What can hang from each mark
E: C H R
N: E H
K: E H
H: D
D: E
C: E K N R
R: E H

Every row comes from one small tree of marks. Brackets hold a mark, then the marks that hang from it, in alphabetical order. Every link used is in the known rows. Which tree was each row made from?
Known rows
[R [E [C K N]] [H D]]: [ 0.53  2.16 -4.30  1.45  4.71 -2.02  1.35  1.50  4.18 -4.04 -2.64 -3.33
  1.43  3.62  1.58 -3.12 -5.04  0.41  1.62 -5.26]
[R [E [C N]] [H D]]: [ 1.03  0.61 -5.04  1.10  3.40 -1.94  1.86  2.33  4.90 -4.40 -2.24 -1.57
  1.85  4.59  2.15 -2.50 -4.23  0.32  0.24 -5.26]
[N H]: [ 2.65  0.40  1.60 -3.04 -1.18 -0.16 -0.07  1.86  0.07  0.19 -1.35  1.02
 -0.40 -0.81  1.16 -0.14  2.92  0.84 -0.50 -0.97]
[C [E R]]: [-1.09  2.40 -0.37  1.29  1.81 -0.30 -1.99 -1.30  1.11  3.39 -0.02 -1.10
 -0.04  0.90  0.04 -0.87 -4.07 -4.77 -0.76  0.95]
[E [R H]]: [ 0.22  1.68 -2.61  0.41 -1.00 -0.63  1.82  0.15  3.71 -3.38 -0.27 -0.57
  2.50  1.45  1.01  0.23 -2.53 -4.60 -2.00  0.22]
[D [E [C K N] H R]]: [-3.52  3.05 -2.65  1.22  2.61  1.48  2.16 -3.01  1.95 -1.62 -1.75 -6.66
  1.85  1.92 -0.55 -0.76 -7.22 -5.14 -0.03 -3.95]
[E H]: [-1.44  0.47  0.23 -0.41 -1.86 -0.08  2.33 -1.10  3.46 -1.78 -0.81 -0.78
  0.98  1.24  0.95  0.84 -1.26 -0.99  0.26  1.16]
[H [D [E C]]]: [-0.35  0.67 -4.72 -0.39  4.08 -1.52 -0.36  0.95  2.11 -0.42 -0.55 -0.91
  2.47  1.45  1.23 -1.54 -3.17  0.91  0.95 -3.73]
[D [E [R H]]]: [-1.88  2.54 -3.98  0.26  1.03 -1.85  1.24  0.92  2.96 -1.53  0.63 -2.48
  3.87  0.31  0.70  0.19 -3.66 -4.79 -1.32 -3.03]
[C K [R E]]: [-3.09  3.54  0.32  2.79  2.90 -0.82 -3.34 -0.38  2.43  2.69 -2.15 -3.33
  0.60  0.95  1.21 -2.74 -5.59 -0.41  0.53 -2.91]
[C [K H]]: [-0.50  2.82  1.76 -1.11  1.14 -0.15  0.59 -2.88  0.29  0.00 -2.24 -3.79
 -0.13 -0.70 -1.37 -1.41 -2.48  1.91  2.23  0.26]
[E [C N R] H]: [-2.38 -0.76 -0.11  1.01  0.21  2.68  2.29 -4.08  2.79 -2.07 -3.27 -3.84
  0.35  5.90  2.43  0.65 -5.39 -0.87 -2.50 -1.79]
[R [E C] H]: [-0.32  0.47 -4.72  1.42  1.34 -1.85  1.09  1.82  4.48 -2.39 -0.54 -1.32
  2.02  2.53  3.14 -4.06 -3.94 -1.39  1.07 -6.03]
[C N]: [ 0.48 -0.37  1.84  0.26  0.86  1.58  1.52 -0.83 -2.19 -1.51 -1.41 -2.07
 -1.55  1.75 -2.05  2.37  0.11  0.27 -1.70  0.31]
[C [N E]]: [-1.03 -0.39  2.86 -1.40  0.74  0.43  0.33 -1.07 -2.49  1.06 -1.43 -1.94
 -1.47  1.14 -1.57  2.18  0.39 -0.43  0.01  0.32]
[H [D E]]: [-0.38  1.40 -3.34 -0.67  3.33 -2.39 -0.38  1.87  2.28 -0.32 -0.30 -0.29
  2.64  0.48  0.31  0.07 -1.78  1.01  0.55 -1.89]
[R [E [C K N] [H D]]]: [-1.33  2.03 -2.34  1.79  3.30  0.20  1.09 -0.31  4.31 -2.01 -3.33 -3.64
  0.16  3.32  0.31 -3.31 -5.99 -0.20  2.27 -3.99]
[N [E [C K R] [H D]]]: [-3.77  1.51 -0.50 -1.44  1.93 -1.24 -1.33 -3.09  4.01  2.02 -2.77 -2.49
  1.70  2.68  3.55 -1.81 -5.14 -0.45  2.82 -1.16]
[N [E [C K R]] [H D]]: [ 0.22  1.61  0.62 -4.30  2.51 -1.55 -3.31 -0.14  1.65  3.41 -3.65 -0.65
  0.65  1.05  3.97 -2.60 -1.27  1.45  2.19 -2.96]
[C E N]: [-0.40  0.94  2.61  0.87  3.21  0.49 -0.56 -1.80 -2.59  2.52 -1.08 -3.06
 -2.37  2.16 -1.53  1.88 -1.93 -1.13 -1.16  0.79]
[K [E R] [H D]]: [ 0.63  2.65 -2.32 -2.22  2.06  0.12  1.08 -2.52  5.53 -1.54 -3.13 -0.98
  1.49  1.91 -0.78 -1.35 -4.29  1.17  0.36  1.92]

Write each row's tree
[ 1.05  1.78 -1.45  0.60  3.97  0.35 -0.77  1.39  1.29 -0.36 -3.26 -2.69
 -0.96  1.74  0.10 -4.08 -3.42  0.77  1.80 -5.51] | [R [E [C K [N [H D]]]]]
[-1.04  2.57 -2.65 -0.22  1.39  0.29  1.13 -1.68  6.14 -2.11 -1.60 -0.56
  1.47  1.69  0.49 -0.20 -3.71 -2.13  0.45  2.40] | [K [E [H D] R]]
[ 0.01  1.54 -1.85 -2.71  1.53 -1.93  1.53 -0.43  3.58 -0.89 -2.21 -1.52
  2.73  1.41 -0.32 -0.48 -2.93  3.03  0.50 -1.18] | [K [H [D E]]]
[-0.79  2.70 -2.44  1.08  2.49  2.45  2.80 -3.76  4.32 -4.53 -4.08 -4.69
  0.82  4.42 -0.24 -0.98 -7.25 -3.54 -0.13 -0.39] | [E [C K N] [H D] R]
[-3.37  2.63 -2.79  0.29 -0.21 -0.61  1.74 -0.39  4.26 -0.85 -0.12 -2.77
  3.44  0.61  0.22  0.29 -4.75 -5.26 -0.82 -1.82] | [D [E H R]]
[-0.38 -0.34 -3.38 -0.42  0.82  0.29  2.18 -1.62  5.09 -2.95 -2.00 -0.66
  1.65  3.63  2.67 -1.63 -3.79  0.36  1.15 -1.23] | [E C [H D]]
[-1.33  1.88 -2.99  0.52  5.68 -0.72 -0.84 -0.68  1.27 -0.23 -2.21 -3.68
  1.85  2.75  0.79 -0.53 -5.04  1.14 -0.08 -3.75] | [H [D [E [C K N R]]]]
[-0.36  1.28 -4.33  0.48  2.40  1.03  0.76 -2.37  3.20 -2.08 -0.49 -1.90
  1.01  1.83  1.85 -2.25 -4.15 -3.02  0.22 -1.57] | [K [E C [R H]]]
[-2.34  1.91 -2.16  0.75  2.63  0.26  0.20 -3.47  5.50 -1.46 -3.44 -3.31
  1.94  4.25  3.66 -1.98 -6.83  0.51  0.90 -1.46] | [E [C K R] [H D]]
[-1.11  1.68 -3.17  1.35  1.74 -3.22 -0.88  2.26  6.84 -1.25 -2.02 -0.12
  3.48  4.08  4.03 -1.09 -4.57  0.27 -1.78 -2.81] | [C [R E [H D]]]
[ 1.54  2.31  2.76 -0.89  1.74  1.17 -0.50 -0.63 -1.03  2.02 -2.49 -2.36
 -1.94  1.98 -1.05  1.36 -1.62 -3.84 -2.82  0.42] | [C [E R] [N H]]
[ 1.05 -0.08  4.13 -3.83 -0.23  0.31  0.25  0.45 -2.48  1.17 -2.52 -1.14
 -1.78  0.49 -0.66  2.08  2.72  0.22 -0.41 -0.43] | [C [N E H]]
[ 0.79  0.73 -2.92 -2.51  3.56  0.43  0.97 -3.42  3.83 -1.00 -3.02 -1.67
  0.59  2.61  0.83 -2.95 -3.99  4.39  2.21 -0.90] | [K [E C] [H D]]
[ 0.24  2.43 -5.49  1.31  4.16 -3.02  0.35  1.98  5.59 -3.09 -1.79 -2.02
  2.45  2.54  2.89 -4.61 -5.09  0.22  2.71 -5.45] | [R [E [C K]] [H D]]
[-1.51  1.13 -1.98  0.69  1.71  3.28  2.25 -4.22  3.10 -2.37 -2.16 -3.50
 -0.40  3.23  0.05 -0.65 -5.17 -3.33 -0.38 -0.17] | [K [E [C N] H R]]
[ 2.41  0.85  0.99 -2.61  2.08 -0.08  1.25  1.89 -0.68 -1.56 -2.66 -1.43
 -0.24  1.42 -0.95  2.27  1.32  1.59 -1.71 -1.64] | [C [N [H [D E]]]]
[-0.72  1.93 -4.12 -0.05  5.13 -1.60 -0.81  0.26  1.53 -0.18 -0.89 -2.33
  2.15  0.70  0.76 -2.01 -3.79  0.97  2.08 -3.72] | [H [D [E [C K]]]]
[-2.25 -0.27 -1.47 -2.41  0.41 -1.19  0.26 -1.57  3.66  0.82 -1.62 -0.36
  1.46  2.20  2.77 -1.53 -2.69 -0.55  3.01 -0.93] | [N [E C [H D]]]
